Known rows, with every way that one mark hangs from another:
{z_268 {z_156 {z_120 z_185} z_609}}: [-2.61  0.00 -0.69  1.17 -1.06 -2.50  4.07 -1.10 -0.50 -0.73 -1.12  2.06
  2.28 -3.63  0.08 -1.18  1.54  0.77  1.49 -1.15  4.33  0.37 -1.26  0.55]
{z_120 z_156 z_181}: [-1.12  0.11 -0.18  0.10  0.74  0.19  0.74 -0.27  0.44 -1.35  0.42  1.30
 -0.02  0.18 -0.32  0.46  0.79 -0.31 -0.88 -0.06 -1.03  1.31 -0.80 -1.04]
{z_156 {z_120 z_181 z_185} z_268}: [-4.17 -3.73 -0.69  0.96 -2.07 -2.36  4.66 -0.42 -0.67 -0.84 -3.64  0.39
  3.08 -4.13 -0.50 -0.27  1.59  0.13  0.51 -0.46  1.13 -0.75  1.63  0.54]
{z_825 {z_120 z_156 z_181 z_185}}: [-0.98 -1.96 -1.59 -0.11 -2.01  0.43  1.50  0.61 -1.01 -3.10  0.20  1.60
  1.81 -0.13 -1.83  1.67  1.31 -1.87 -2.74 -0.40  0.21  0.61  2.72  0.26]
{z_156 z_120 z_268}: [-1.86 -1.30  1.78  0.56  0.83 -1.17  4.45 -1.41  1.10 -0.97 -2.15  0.87
  1.40 -2.66 -0.35 -0.07  0.92  3.01  2.00 -1.49  0.93 -0.95 -0.21  0.28]
{z_609 z_156 z_825}: [ 0.42  0.58  1.98  0.75  3.12 -1.16  0.68  2.65  0.64 -0.86 -1.13  0.08
  0.21 -1.27 -0.25 -1.85 -0.41 -0.13 -0.10 -0.54 -0.11 -1.21 -0.79  2.92]
{z_609 {z_156 z_120}}: [-1.86 -0.79 -0.12  0.78  1.33 -1.70  3.42  0.58  0.75 -0.80 -0.85  0.62
  0.34 -2.79 -1.69 -0.78  0.58  1.49  1.36 -0.73  0.24 -0.28  0.56  1.52]
{z_609 z_156 z_185}: [-1.10 -0.74  1.28  0.63  2.37  0.19  0.94  3.71 -0.77 -0.18 -1.03 -0.24
  1.07 -0.76 -1.06 -1.05  0.06 -0.90 -0.09 -1.80  0.02 -3.09 -0.19  0.24]
{z_185 {z_120 z_181}}: [-1.20 -0.62 -2.09  0.94 -0.82 -0.86 -0.11  1.47 -0.12  1.42 -0.90 -0.53
  0.89  0.33  0.33 -0.94 -0.36 -0.25 -0.79 -0.50  0.00  1.91  2.09  1.37]
{z_609 {z_825 {z_120 z_181 z_185}}}: [-0.45 -1.31 -0.78  0.39 -0.94 -0.59  0.37  2.03 -1.26 -1.80 -1.15  0.48
  2.25 -0.60 -0.27  0.22 -0.17 -2.22 -2.48 -0.24  0.13 -0.71  2.10  2.40]
{z_185 z_120}: [ 0.23  0.47  0.06  0.69 -0.01  0.22  0.08  1.37  0.50  1.22 -0.57 -0.20
  0.17  0.80 -0.25 -0.85 -0.78  0.50  0.15 -0.58  0.74  1.94  1.57  1.17]
{z_156 z_268}: [ 0.06 -1.05  1.76 -0.10  0.88 -0.64  1.20 -0.24  0.67 -0.56 -1.49 -0.12
  1.06 -0.72  0.69 -0.47  0.95  0.99  0.20 -1.20  0.59 -1.66 -0.60  0.43]
{z_609 {z_185 {z_120 {z_156 z_268}}}}: [-0.06  0.76  4.04  0.78  2.54  2.20  1.26  2.91  0.47 -0.12 -1.43  0.78
  1.09  1.22 -0.62 -0.62 -0.54  0.61  0.40 -2.47  0.74 -0.85 -0.48 -1.03]
{z_268 z_156}: [-0.80  1.60 -0.82 -0.48 -0.02 -1.67  0.11 -0.49  0.62 -0.02  0.97  0.45
  0.63 -0.04 -0.15 -0.34  0.37 -0.05  0.29 -1.22  2.01 -0.24 -1.36  0.18]
{z_609 {z_156 z_268} z_185 z_825}: [-0.21 -0.37  4.77  0.98  4.73 -0.28  1.59  4.85  0.18 -1.00 -2.91 -0.05
  2.15 -1.41  0.12 -2.20 -0.08 -0.23 -0.08 -2.75  0.36 -4.83 -1.78  1.90]
{z_609 z_156 {z_825 z_120}}: [ 1.03  0.02  1.13  0.30  2.77 -0.84  1.21  2.81  0.57 -2.39 -0.27  0.73
  0.91 -0.72 -0.93 -0.68 -0.13  0.12 -1.34 -1.54  0.00 -1.67  0.83  3.78]
{z_268 {z_156 {z_120 z_181 z_185} z_609}}: [-3.75 -0.93 -2.36  1.29 -1.76 -3.28  3.95 -1.05 -1.03 -0.62 -1.36  1.79
  2.84 -3.96  0.53 -1.06  1.91  0.12  0.67 -1.04  3.69  0.39 -0.86  0.79]
{z_120 {z_156 z_609} z_181}: [-0.83 -0.27  0.38  1.01  1.41  0.02  1.75 -0.61 -0.07 -1.64 -0.21  2.22
  0.48 -1.12  1.46 -0.33  1.70  0.51 -0.72 -0.62  0.18  1.04 -2.13 -0.65]
{z_609 {z_185 z_120}}: [-0.57  0.28  1.47  0.93  0.98  1.56  0.08  3.34 -0.61  1.21 -1.22 -0.19
  1.22  1.09 -0.35 -0.71 -1.19 -0.40  0.02 -1.78  0.50 -0.81  0.72 -0.42]
{z_268 {z_156 {z_120 z_181}}}: [-3.45  0.37 -2.55  0.31 -0.56 -2.97  2.63 -1.30  0.48 -0.14  0.23  0.84
  1.36 -2.00 -0.60 -0.09  0.58  0.87  0.83 -1.47  1.53  0.35 -0.66  0.19]
{z_609 {z_185 z_120} z_825}: [ 0.24  1.38  3.44  1.47  2.76  1.61 -0.12  4.52 -0.40  0.84 -1.98 -0.08
  1.42  1.05  0.21 -1.52 -2.27 -0.51 -0.06 -1.63  0.53 -1.17 -0.25  0.93]
{z_156 {z_120 z_181 z_185} z_268 z_609}: [-3.69 -4.17 -0.06  1.95 -1.23 -2.62  5.99 -0.80 -1.29 -1.24 -4.39  1.55
  3.77 -5.72  1.62 -1.29  2.99  1.18  0.75 -0.99  2.79 -0.88  0.04  1.15]

Rows:
[-0.76 -1.11  1.77  0.86  1.97 -0.47  2.82 -0.82  0.52 -2.09 -1.37  2.11
  1.36 -1.61  1.93 -0.66  2.66  1.44 -0.43 -1.51  0.65 -0.27 -2.56 -0.25]
{z_120 {z_156 z_268 z_609} z_181}
[-3.00 -0.67  1.56  1.88  3.48 -1.18  3.18  4.15 -0.62 -0.75 -2.58  0.50
  2.14 -2.76 -0.92 -1.55 -0.71 -0.09  0.39 -1.89 -0.51 -2.88 -0.46  1.60]
{z_609 {z_156 {z_120 z_181}} z_185 z_825}
[-0.74  0.69 -0.01  0.80  0.49  0.37  0.64  1.01  0.94  0.17 -0.23  0.74
  0.19  0.93 -0.41 -0.48 -0.23  0.24 -0.45 -0.60 -0.17  2.88  0.80  0.36]
{z_185 {z_120 z_156 z_181}}
[ 0.56 -0.48  5.49  1.07  1.39  0.70  3.16  0.77 -0.01 -2.56 -3.01  2.52
  1.82 -2.23  0.84 -1.52  1.85 -0.22  0.25 -0.36  2.75 -0.19 -2.32  0.35]
{z_120 {z_156 z_268 {z_609 z_825}} z_185}
[-4.11 -0.60 -2.89  0.42 -2.29 -3.03  2.82 -0.71 -0.48 -0.19 -0.72  0.80
  2.25 -2.78 -1.19 -0.27  0.86 -0.74  0.47 -0.60  2.38  0.61  0.44  0.31]
{z_268 {z_156 {z_120 z_181 z_185}}}
[-1.21 -0.15  2.27  0.94  1.84  1.37  1.24  3.04 -0.06  0.20 -1.59  0.44
  1.77  0.82 -0.20 -0.47 -0.20 -0.11 -0.43 -2.39  0.19 -0.84 -0.06 -0.88]
{z_609 {z_185 {z_120 {z_156 z_268} z_181}}}
[-4.19 -2.74 -2.59  1.09 -2.92 -1.74  3.42 -0.23 -1.34 -0.23 -2.21  0.46
  1.99 -3.32 -1.19  0.16  0.67 -0.93  0.33  0.81  0.57  0.93  2.31  0.17]
{z_156 {z_120 z_181 z_185}}
[-3.55 -0.07 -1.13  1.42  0.71 -2.33  3.80 -0.10 -0.74 -0.37 -0.83  1.82
  2.74 -2.98  0.94 -0.83  1.29  1.23  1.03 -2.60  2.90 -1.26 -2.13 -0.13]
{z_268 {z_156 {z_120 z_181} {z_609 z_185}}}
[ 1.47  1.42  4.75  1.38  3.21  0.89  2.33  1.15  1.72 -0.86 -1.78  1.82
  0.66 -0.09  1.22 -1.82  0.38  2.44  0.76 -1.88  1.98  1.37 -1.62  1.42]
{z_185 {z_120 {z_156 z_268 {z_609 z_825}}}}
[-1.57 -3.19 -3.52 -0.05 -3.36 -0.66  0.77  0.97 -1.99 -1.87 -0.45  0.33
  2.63 -0.73 -1.15  1.34  1.11 -2.58 -3.06 -0.28  0.42 -0.26  3.95  1.44]
{z_825 {z_120 z_181 z_185}}
[-0.27  2.08  1.89  1.29  2.42 -0.80  1.14  2.01 -0.15  0.24 -0.86  1.36
  2.01 -0.62  1.71 -2.14  0.02  0.49  0.36 -2.84  3.51 -1.12 -2.77  1.21]
{z_268 {z_156 {z_609 {z_185 z_120} z_825}}}
[ 0.61 -0.70  0.25  1.32  1.39 -0.60  1.58  0.80 -0.81 -1.89 -0.98  1.66
  1.82 -1.52  2.29 -0.73  0.95  0.65 -1.50 -1.42  1.11 -1.01 -0.76  2.40]
{z_156 {z_609 {z_825 {z_120 z_181}}}}
[-1.87 -2.02  1.12  1.26  2.37 -0.97  1.86  4.82 -0.27  0.48 -3.04 -0.76
  2.63 -1.14 -0.11 -2.03  0.66 -0.21 -0.62 -3.16  0.45 -2.90  0.97  1.79]
{z_609 {z_156 z_268} {z_185 {z_120 z_181}}}
[ 1.75  1.53  2.92 -0.03  2.55  1.42  0.92  0.91  1.06 -2.98  0.62  1.83
  0.35  1.08 -0.88  0.66 -0.65  0.56 -1.19 -1.18 -0.23 -0.09 -0.34  1.33]
{z_609 {z_825 {z_120 z_156}}}
[ 1.19 -0.50  4.10  1.27  3.01 -0.84  2.33  0.34  0.28 -1.27 -2.91  1.28
  1.88 -2.37  3.34 -2.07  1.43  1.95  0.47 -1.82  2.03 -2.16 -3.02  2.05]
{z_156 z_268 {z_609 z_825}}
[-0.21 -0.25  3.12  1.18  3.15 -0.46  2.63 -0.05  0.71 -2.23 -1.86  2.29
  1.40 -1.71  2.30 -1.20  1.93  1.30 -0.42 -1.55  0.56 -0.55 -3.26  0.56]
{z_120 {z_156 z_268 {z_609 z_825}} z_181}
[-0.14 -1.23 -0.01 -0.43  0.72  0.26  2.00 -0.17  0.60 -3.38  0.54  1.68
  1.60  0.34 -0.68  1.58  1.48  0.80 -2.12 -2.19 -0.45 -0.65  1.06  0.56]
{z_825 {z_120 {z_156 z_268} z_181}}
[-2.16 -2.26  0.90  0.13 -1.32 -0.49  2.07  0.51 -0.49 -1.78 -2.20  0.99
  1.99 -1.61 -0.63 -0.12  2.06 -1.96 -1.24  0.13  0.65  0.19  0.26 -0.63]
{z_120 {z_156 z_268} z_181 z_185}
[ 0.55 -0.66  5.16  1.47  3.89  0.35  2.50  2.18 -0.55 -0.97 -3.43  1.18
  2.67 -1.96  3.10 -2.06  1.05  1.32  0.27 -2.72  2.10 -3.99 -3.40  1.00]
{z_156 z_268 {z_609 z_185 z_825}}
[ 0.54 -0.24  3.35  0.53  3.71 -1.69  1.62  2.46  1.18 -1.17 -2.21 -0.04
  1.08 -1.87  0.39 -2.26  0.48  0.61  0.12 -1.58  0.43 -2.58 -1.32  3.26]
{z_609 {z_156 z_268} z_825}
[ 0.74 -0.44  0.94  0.23 -0.35  0.35  0.46  1.93 -0.84 -1.96 -0.87  0.67
  1.71 -0.24 -0.70  0.16 -0.51 -1.50 -1.69 -0.30  0.72 -0.66  1.59  2.18]
{z_609 {z_825 {z_120 z_185}}}
[-1.89  1.66  1.87  1.57  2.55 -1.44  3.70  0.50 -0.01 -0.77 -1.06  2.13
  2.20 -2.54  0.90 -1.39  0.29  1.71  1.77 -2.68  3.42 -1.54 -3.29  0.52]
{z_268 {z_156 z_120 {z_609 z_185 z_825}}}
[ 1.13  0.49  2.61  0.16  0.76  1.28  0.99  1.53  0.04 -2.91 -0.38  1.77
  1.13  0.33 -1.39  0.47 -0.32 -1.06 -1.42 -0.38  0.61  0.15  0.64  1.39]
{z_609 {z_825 {z_120 z_156 z_185}}}
[-1.26  0.29  1.43  0.93  1.45  1.67  0.59  3.11 -0.37  0.37 -0.86  0.48
  1.14  1.16 -0.50 -0.39 -0.64 -0.60 -0.53 -1.77 -0.17 -0.02  0.25 -1.07]
{z_609 {z_185 {z_120 z_156 z_181}}}
[ 0.69 -0.35  5.26  2.05  3.77  0.44  2.55  3.10 -0.30 -0.31 -3.85  1.05
  2.82 -1.42  2.99 -2.61  0.48  1.61  0.36 -3.07  2.55 -2.91 -2.35  1.73]
{z_156 z_268 {z_609 {z_185 z_120} z_825}}
[-0.17  0.41  3.33  1.08  4.12  0.15  0.65  4.97 -0.38 -0.51 -1.88  0.02
  1.28 -0.81 -0.46 -1.86 -0.90 -1.04 -0.24 -1.70 -0.14 -3.43 -1.21  1.54]
{z_609 z_156 z_185 z_825}
[-0.11  0.80  0.17  0.62  0.16 -1.63  1.56  0.50 -0.56 -1.60 -0.33  1.80
  2.35 -1.58  1.00 -1.17  1.15 -0.39 -0.64 -1.72  3.80 -0.71 -1.47  2.09]
{z_268 {z_156 {z_609 {z_825 {z_120 z_185}}}}}
[-0.71 -0.09  1.25  0.70  1.06 -0.04  1.42  0.93  1.34 -0.17 -1.19  0.65
  0.75  0.44  0.02 -0.77  0.51  0.96 -0.41 -1.48  0.20  1.71  0.39  0.61]
{z_185 {z_120 {z_156 z_268} z_181}}
[-1.80 -1.60  1.35  0.65  2.01 -2.23  4.50  0.37  1.35 -1.26 -2.04  0.54
  1.15 -3.32 -1.10 -1.12  1.37  2.38  1.67 -1.79  0.65 -1.53  0.04  1.83]
{z_609 {z_156 z_120 z_268}}
[-1.58  0.56 -0.86  1.16  0.77 -1.46  1.22  1.36 -0.75  0.55 -0.48  1.03
  2.40 -0.93  1.66 -1.50  0.89  0.09 -0.19 -2.81  3.23 -0.91 -1.73  0.57]
{z_268 {z_156 {z_609 {z_185 {z_120 z_181}}}}}
[-3.45 -2.93  1.40  2.08  1.69 -1.38  5.82  0.29 -1.04 -1.04 -3.76  1.69
  3.54 -4.50  2.06 -1.03  2.15  2.49  1.12 -2.97  1.71 -3.07 -1.65  0.07]
{z_156 {z_120 z_181} z_268 {z_609 z_185}}
[-2.00 -1.83  3.60  1.96  2.49 -0.43  5.92  0.06 -0.42 -1.23 -3.48  1.96
  2.91 -3.91  1.63 -1.09  1.77  3.29  2.15 -2.92  2.48 -3.04 -2.24 -0.19]
{z_156 z_120 z_268 {z_609 z_185}}
[-0.09 -1.57  3.62  1.17  2.46  0.28  2.71  1.26 -0.84 -0.88 -2.78  1.08
  2.56 -1.98  2.73 -1.39  1.85  1.44  0.40 -2.68  2.20 -3.74 -2.62 -0.05]
{z_156 z_268 {z_609 z_185}}
[-0.32  1.79  1.83  0.97  2.42 -0.87  1.06  1.41 -0.39 -0.38 -0.51  1.50
  1.92 -1.07  1.75 -1.68  0.47  0.22  0.34 -2.48  3.32 -2.10 -3.57  0.59]
{z_268 {z_156 {z_609 z_185 z_825}}}
[-1.27 -1.24  2.63  1.07  2.65  0.35  2.81  0.64 -0.21 -2.03 -1.76  2.08
  1.97 -1.43  1.81 -0.62  2.28  0.77 -0.64 -2.34  0.65 -1.77 -2.87 -1.18]
{z_120 {z_156 z_268 {z_609 z_185}} z_181}
[-0.09  0.54  2.57  0.63  2.96  1.88  0.82  3.36 -0.61 -2.51 -0.38  1.45
  1.91  1.09 -0.59  0.71 -0.81 -0.96 -2.05 -2.32 -0.76 -2.44 -0.39  0.09]
{z_609 z_185 {z_825 {z_120 z_156 z_181}}}
